Each row was made from one small tree. The marks that hang from a mark follow it in brackets, in the order of their numbers. Every link used is in the known rows. Write each row's tree.
Known rows:
z199(z212 z323 z785(z871(z604))): [ 0.381 -1.512 -1.941  0.018  1.640  1.201  1.967  1.569 -1.337 -1.676
  1.408  0.246 -0.550 -0.167  0.095 -1.157  1.692 -0.683  0.667  0.720
 -2.007]
z604(z642 z871): [ 0.225  1.077 -1.144 -0.957  0.831 -0.079 -1.644 -1.582  0.102 -0.267
 -1.675 -1.953  0.052  0.470  1.751  1.612 -0.150 -0.187 -1.613  2.174
 -0.624]
z785(z199(z212 z323) z871(z604)): [-0.429 -0.243  0.842 -0.829  0.597  0.623  5.931  0.488 -0.322 -4.823
  1.061  0.822 -0.093 -0.382 -0.025 -1.873  0.926  0.167 -1.638 -1.239
 -0.958]
z642(z604(z871)): [-0.847  0.148 -0.693 -1.040  0.463 -0.616 -2.004 -0.850 -0.275  4.421
 -0.511 -1.360  1.066  0.056  2.839  2.354  0.395  0.320 -0.135  1.092
 -1.661]
z871(z604(z642) z785(z199(z212))): [-2.599 -1.016  0.888 -1.322  1.594 -0.274  0.854  1.075  1.386 -4.881
  0.689  1.407 -2.342 -0.377 -2.834 -1.334 -1.936 -1.093 -5.863 -0.248
 -3.649]
z785(z199(z323) z871(z212 z604)): [ 0.815  0.396  1.530  0.285 -1.427  0.482  2.445  0.141  0.263 -2.475
  1.954  0.450  0.867 -0.180 -0.913 -0.570  0.824  0.673  0.352 -1.524
  2.880]
z199(z212 z323 z785(z871)): [ 1.503 -0.868 -2.104  0.383  0.576  0.213  1.828  1.921 -1.484 -1.385
  0.428 -0.575  0.038  0.100  1.758 -1.500  2.022 -0.748  3.011  1.515
 -0.984]
z604(z642 z871(z212 z785)): [ 0.417  0.269 -1.843  0.304 -0.401 -0.905 -4.344 -1.209  2.114  0.227
 -0.642 -1.496  0.009  0.629  0.034 -1.096 -2.179 -0.231  0.288  1.751
 -0.543]
z642(z604(z871(z212(z199(z785))))): [ 1.124  0.484 -0.561  0.967 -0.773 -2.080 -3.339  0.451 -2.035  5.556
 -2.010  0.167 -0.506  0.169  2.699  2.571  1.352  1.674  4.013 -0.965
  1.576]
z604(z871): [-0.412  0.397 -0.730 -0.979  0.515  0.882 -1.328 -0.619 -0.456  1.604
 -1.144  0.285  1.457  0.351  2.638 -0.385  0.353 -0.102 -0.417  1.189
 -0.062]
z871(z212 z785(z199)): [-0.779 -0.349  1.637  0.103 -1.864 -0.405 -1.504  1.953  1.224 -0.220
  0.984  2.579  0.481 -0.018 -1.420 -2.498 -1.261 -0.661 -0.423 -0.395
  1.428]
z199(z323): [ 0.054 -0.327  1.197 -0.333  0.060  1.718  4.025 -0.255  0.316  0.385
  1.538  0.581  2.087 -0.450  1.553  0.774  0.598 -0.973  2.019 -0.005
  0.863]
z642(z604): [-1.055 -0.465  0.946 -0.470 -0.014 -0.492 -1.098  0.381  0.029  4.399
  0.521 -0.882  0.406 -0.326  0.248  2.773  0.516 -0.721 -0.641  1.252
 -1.544]
z871(z212 z604 z785(z199)): [-1.862 -1.063  1.756 -0.239 -0.778  0.584 -1.556  1.611  1.305 -0.487
  1.847  3.400 -0.075 -0.314 -2.898 -2.045 -1.552 -0.536 -2.699 -1.201
  0.489]
z604(z871(z785)): [-0.866 -0.353 -1.494 -0.952  0.501  1.061 -1.875 -0.871  0.906  1.804
  0.162  0.117  2.147  0.180  1.710 -2.451 -1.600 -0.214 -0.235  0.182
 -2.349]
z642(z604(z871(z785))): [-1.406 -0.622 -1.229 -0.989  0.480 -0.405 -2.504 -1.144  1.099  4.689
  0.922 -1.535  1.757 -0.108  1.831  0.176 -1.577  0.228  0.040  0.072
 -3.961]
z199(z323 z785(z871(z212 z604))): [ 1.599 -0.908 -1.463  1.191 -0.391  1.080 -0.807  1.166 -0.914  0.666
  2.032 -0.255  0.141  0.025 -0.692  0.230  1.585 -0.221  2.808  0.571
  1.915]
z871(z212 z604): [-1.062 -0.841  0.757  0.498 -0.198  1.061 -1.801  0.687  0.801  1.402
  0.471  1.957 -0.444  0.001 -2.409 -0.141  0.112 -0.913 -1.662  1.437
  1.374]
z212(z199(z323 z785(z871(z604)))): [ 0.956  0.218  0.486  0.523  0.443  1.755  4.915 -0.734 -2.180  0.141
  0.636 -0.381  0.988 -0.501  0.316  0.858  1.690  1.257  2.569 -3.061
  1.006]
z212(z199(z785)): [ 0.056  0.254  1.190  0.313  0.045  0.542  1.229  1.336 -2.485  2.227
 -1.481  1.911 -0.133 -0.116  0.850  1.069  1.563 -0.023  1.399 -1.107
  1.605]
z604(z642 z871(z212(z199) z785)): [ 0.926  1.457 -0.321  0.839 -0.769 -1.356 -0.345 -2.608  1.463 -0.106
 -2.390 -1.180 -0.084  0.382  0.146 -0.955 -2.137  1.210  1.787 -1.217
  0.576]
z642(z604(z871(z212(z199)))): [ 0.565  1.253  0.746  0.797 -1.165 -2.044 -0.161 -1.634 -0.089  4.605
 -2.439 -0.442  0.429  0.122  2.010  1.710  0.361  1.972  2.920 -1.320
  1.385]

Which tree is each row?
[-0.122 -0.486  1.023  1.295 -0.132  0.650 -0.669  1.428 -1.654  2.362
 -0.943  3.050 -1.379 -0.122 -1.552  0.690  1.257  0.362  0.678 -1.306
  2.787]
z871(z212(z199(z785)) z604)
[ 1.125  0.553  0.226  0.912 -1.037  0.352  4.021 -2.339  1.334  0.899
 -0.082  1.004  2.608 -0.189  2.347 -2.216 -1.396  1.583  5.874 -3.712
  1.581]
z604(z871(z212(z199(z323)) z785))
[ 2.118  0.953  0.367  0.812 -0.512  0.759  5.101 -0.325 -2.347  0.464
 -0.265 -1.098  1.506 -0.154  1.748  0.594  1.962  1.123  4.710 -2.330
  1.801]
z212(z199(z323 z785(z871)))
[-0.924  0.929 -0.102 -1.718  0.251 -0.612 -1.648 -0.670  0.659 -2.321
 -0.233 -0.700  0.449  0.150  1.319 -0.351 -1.793  0.166 -2.562 -0.580
 -1.327]
z604(z642 z871(z785(z199)))
[ 0.177 -1.776 -0.972 -0.119  1.330  0.764  1.433  2.700 -1.372 -0.517
  0.919  2.255 -0.420 -0.313  2.032 -0.394  1.635 -1.606  2.551  1.137
 -0.566]
z199(z212 z323 z785)
[-0.069  0.850  2.057  1.114 -0.277 -0.260  1.892 -1.561  0.640 -0.916
 -1.799  0.207 -1.888 -0.068 -3.133  1.953 -0.227  0.363 -1.372 -0.914
  2.271]
z871(z212(z199) z604(z642))
[-2.373 -1.919  1.530 -1.253  1.378  1.377  5.367  1.241  1.230 -3.802
  2.923  3.513  0.320 -0.928 -0.556 -2.694 -1.317 -0.679 -1.742 -2.669
 -2.657]
z871(z604 z785(z199(z212 z323)))
[ 1.965  0.023 -1.613  1.470 -1.508 -0.602 -4.787  2.281 -1.376  1.772
 -0.598 -0.647 -0.406  0.777 -0.693 -0.901  1.728 -0.589  1.980  3.170
  2.107]
z199(z785(z871(z212)))
[-0.709 -0.530  2.085 -0.964  0.329  0.098  5.459  1.933 -0.180 -3.862
  0.813  2.891  0.078 -0.560  1.909 -0.971  1.076 -0.699  0.287 -0.778
  0.478]
z785(z199(z212 z323))
[ 0.493  0.164  0.785  1.253  0.159 -0.290 -1.100  0.631 -1.153  0.279
 -1.487  0.856 -2.791 -0.012 -2.458  2.693  0.781  0.125 -0.383 -0.415
  2.430]
z871(z212(z199(z785)) z604(z642))
[-0.887 -0.680 -0.278 -1.499  0.831  0.187  3.743  0.396  0.587 -3.430
  1.071  2.305  1.548 -0.381  3.619 -3.532 -1.173  0.202  1.089 -2.211
 -1.990]
z604(z871(z785(z199(z212 z323))))
[ 0.251  0.170 -0.879  0.218 -0.775 -1.533 -3.898 -0.389  0.355  4.689
 -0.667 -0.824  0.428  0.329  1.917  1.655  0.440  0.427  1.522  1.620
  0.413]
z642(z604(z871(z212)))
[-0.491 -0.569 -1.442  0.234 -0.767 -1.375 -4.521 -0.729  1.721  4.859
  0.496 -0.946  1.158  0.159  0.873 -0.307 -1.585  0.292  1.631  0.651
 -1.705]
z642(z604(z871(z212 z785)))
[-1.271 -1.259  1.476 -1.024  0.301  0.359  4.684  1.652  0.995 -3.436
  2.138  2.708  0.926 -0.675  1.036 -2.951 -1.005 -0.856  0.404 -1.879
 -1.533]
z871(z785(z199(z212 z323)))
[ 0.288 -0.028 -1.667 -0.021  1.148  0.533 -3.182  0.314 -1.456 -0.665
  0.045 -2.793 -1.723  0.309 -2.108  1.957  0.848 -0.643 -3.050  2.421
 -1.367]
z199(z785(z871(z604(z642))))
[ 1.306 -0.033 -1.906  1.169 -0.129 -0.602 -5.522  0.737 -0.678 -0.385
 -0.183 -2.253 -2.490  0.550 -3.025  1.385  0.951 -0.660 -1.380  3.125
  0.795]
z199(z785(z871(z212 z604(z642))))
[ 1.301  1.106 -0.007  0.770 -0.622  0.013  1.541  0.514 -2.721  1.338
 -1.961 -0.849  0.234  0.293  0.251 -0.114  1.824  0.814  1.766 -0.668
  1.043]
z212(z199(z785(z871)))
[ 0.822  0.679 -0.626  1.023 -0.522 -0.454 -2.434 -1.228  1.250 -1.469
 -0.605 -2.866 -1.604  0.536 -3.620  0.622 -0.042 -0.257 -2.350  2.528
  0.514]
z785(z871(z212 z604(z642)))
[-0.409  0.329 -1.602 -0.965  0.895  0.061 -2.519 -1.818  1.315 -0.236
 -0.436 -2.047  0.644  0.288  0.933 -0.395 -2.155 -0.422 -1.330  1.085
 -2.672]
z604(z642 z871(z785))
[-0.127  0.725 -0.410 -0.241  0.708  0.633 -0.356 -1.694  0.483 -1.842
 -0.257 -3.547 -0.885  0.242 -2.853  1.254  0.024 -0.300 -3.932  1.923
 -1.646]
z785(z871(z604(z642)))
[-0.419 -0.179  0.460  0.511  0.187  0.119 -2.453 -0.296  1.294 -0.624
 -0.119 -0.198 -1.799  0.105 -3.251  1.825 -0.294 -1.103 -2.666  2.265
  0.956]
z871(z212 z604(z642))
[ 1.162  1.018 -1.383  0.292 -0.359 -1.187 -3.903 -0.963  0.691 -0.286
 -2.044 -1.316 -0.752  0.768  0.866  1.048 -0.063 -0.135  0.062  2.957
  1.574]
z604(z642 z871(z212))
[-0.286  1.339  1.187 -0.989  0.057 -0.107  0.298 -0.537 -0.320 -3.911
 -0.086 -2.001 -1.050  0.103 -2.358  1.264  0.281  0.176 -5.323  0.239
 -0.167]
z785(z199 z871(z604(z642)))
[ 1.441  1.052  0.908  0.787 -1.076 -1.410  3.528 -2.351  0.189  3.637
 -0.616 -0.656  1.635 -0.343  3.433  2.510  0.551  2.250  6.020 -3.027
  2.248]
z642(z604(z871(z212(z199(z323)))))
[-2.329 -0.339  1.723 -1.423  0.823  0.647 -0.450  0.098  1.028 -2.746
  1.596  0.523 -0.768 -0.489 -2.887  0.421 -2.106 -0.741 -5.583 -1.276
 -1.824]
z871(z604(z642) z785(z199))
[-0.122  0.652  0.591 -0.541 -0.436 -1.124  2.399  1.786 -0.779 -3.782
 -1.552  0.466 -0.766  0.336  0.112 -2.695  1.129 -0.097 -2.386  1.097
 -0.724]
z785(z199(z212) z871)
[ 0.378  0.021  0.336 -0.381 -1.291  0.081  0.512 -0.028  1.088 -0.917
  1.814  1.867  2.381 -0.141  2.746 -2.244 -1.218  0.659  2.932 -2.291
  1.731]
z604(z871(z212 z785(z199(z323))))
[-1.133 -0.990 -0.077  0.579  0.121  0.232 -3.253 -0.579  2.567 -0.270
  1.177 -0.355 -1.334 -0.021 -4.120 -0.185 -2.312 -1.200 -2.528  1.227
 -1.244]
z871(z212 z604(z642) z785)
[ 0.902  1.170 -0.188  0.479  0.757  0.073  0.797 -0.961 -2.026 -1.052
 -1.595 -2.423 -1.890  0.104 -2.004  2.210  1.012  0.847 -1.557 -0.804
 -0.173]
z212(z199(z785(z871(z604(z642)))))
